Each row comes from the steps of one walk. Every step used is in the known rows, and no mark comes twice. Write the walk behind each row, first mark first.
In the rows, zero is written as 128.
Known rows
D, A, L, K: [105  81 104 150 134  96 135  99 141 113 105 165 130 158 147 129  91 156
 193  99]
K, L, A: [130 102 108 141 142  75 120  77 143 116 145 103 122 127 146 143  90 128
 210 116]
Y, D, A, L, K: [ 96  71 114 155 126  83 146  90 149 114 106 156 142 171 139 115  78 170
 192 129]
U, A, D, Y, K: [108  93  91 150 132  73 181 104 131 114  74 132 148 193 135 143 115 135
 146 107]
K, L, Y, D, A: [119  90 134 146 119  60 126  69 161 123 154 114 128 178 109 173  70 180
 225 150]
Y, D, A: [116  80 102 137 107  79 145  98 147 141 124 137 131 168 109 137  85 143
 167 152]
U, A: [134 102  86 152 138  84 143 113 123 127 105 120 109 138 151 124 111 117
 168 115]
D, A: [125  88  94 131 117  95 134 104 146 141 118 143 120 154 118 147  97 132
 172 123]
U, A, D, Y: [127  95  94 154 115  70 170 115 138 142  82 122 135 173 125 144  95 127
 162 116]
D, Y, K: [125 100 108 144 138  76 166 107 147 114 106 137 139 191 103 115 121 137
 156 106]
U, A, Y, K, L: [ 95 105 113 156 154  80 145  65 118  66 121 119 144 146 187 162 121 146
 198  78]
U, A, D, Y, K, L: [106 104 106 150 134  65 170  84 132  93  80 126 142 199 150 166 106 149
 179 110]
K, L: [124 105 124 148 124  81 132 100 152 107 125 120 114 151 135 136  97 142
 198 110]
U, A, L: [124  94  81 161 161  92 136 112 130 107  94 119 119 140 179 121 109 120
 180 102]
U, A, Y: [119  95 100 159 137  86 142  97 122 113 120 115 134 118 160 143 109 122
 180  87]
D, A, Y, L: [102  91 111 144 129  96 139  73 141 120 136 133 137 157 132 154 126 139
 178  90]
D, A, L, Y, K: [106  81 105 142 164  87 130  89 147  98 130 135 142 182 135 159 113 162
 189  96]
L, Y, D: [127  85 132 161 127  62 142 106 159 136 149 104 134 162  91 122  90 163
 185 132]
U, A, L, K: [114  91  96 172 159  89 143 104 118 100  87 139 122 140 178 105 104 143
 190  89]
L, Y: [141  95 126 154 132  76 130 112 150 133 148 109 122 150 102 131 104 148
 187 103]
K, L, Y: [137 108 142 155 134  70 121  90 157 111 151 101 116 156 121 153  93 163
 222 106]
Y, K, L: [105 103 121 143 139  84 145  89 140  80 120 129 127 172 145 139 121 153
 180  96]
U, A, L, Y, D: [124  86 106 177 166  63 134  97 140 115 124  96 132 160 152 126  93 155
 201 127]
A, L, K: [108  89 123 163 142  92 143 114 142 103 103 146 131 148 147  94 100 154
 187  81]

Which walk is each row?
[112 100 104 166 153  87 144  81 120 107 119 112 130 143 161 132 139 124
 178  82] -> U, A, Y, L
[118  97 121 152 116  76 172 109 158 138  96 124 136 201  97 129 116 141
 152 104] -> A, D, Y, L
[ 98  99 133 146 115  67 172  92 158  94  97 129 150 202 117 158 103 162
 176  99] -> A, D, Y, K, L
[127  87 101 140 118  67 157 102 152 157 115 111 150 153  99 143  85 125
 172 116] -> L, A, D, Y
[106  78 114 154 130  66 139  74 144 128 157  98 162 115 124 128  85 135
 187 115] -> L, A, Y, D
[107  95 139 163 115  73 183 102 147 131  89 145 140 203  98 111 110 164
 164  91] -> A, D, Y, L, K
[107  86 118 161 171  83 134 103 148  89 131 117 143 172 138 129 121 156
 184  79] -> A, L, Y, K
[116  94 125 151 149  78 144 101 142 107 143 119 135 171 110 131 121 156
 170  91] -> L, Y, K
[107  97 127 157 139  93 144  89 143 109 138 119 138 148 133 125 132 136
 171  76] -> A, Y, L
[105  71  98 147 130  82 137  97 158 122 113 137 137 169 135 133  81 146
 182 137] -> Y, D, A, L
[115  91  97 166 186  79 135  97 126  84 114 114 133 167 171 135 126 149
 187  87] -> U, A, L, Y, K
[113  98 115 169 129  71 184  95 127 125  74 140 135 195 131 120 118 155
 167  97] -> U, A, D, Y, L, K
[104  88 116 143 114  77 182 110 154 119  93 137 156 199  99 137 111 145
 141  98] -> A, D, Y, K
[125 109 106 142 157  62 143  62 141 100 127 114 142 175 129 142 105 136
 204 118] -> D, Y, K, L, A
[105  83 131 160 114  73 152  95 155 118 140 113 155 137 118 124  92 147
 176 108] -> A, Y, D
[114  84  91 137 138  98 125 105 150 122 106 143 126 157 144 143  96 132
 185 112] -> D, A, L
[ 85  93 119 134 128  91 138  56 142  80 138 145 152 163 154 181 108 158
 199  88] -> D, A, Y, K, L
[125  95 114 143 119  59 144  80 155 132 120 104 146 160 117 164  75 140
 204 120] -> K, L, A, D, Y
[ 89 100 135 148 136  84 146  73 141  69 138 125 152 153 154 152 119 156
 194  71] -> A, Y, K, L
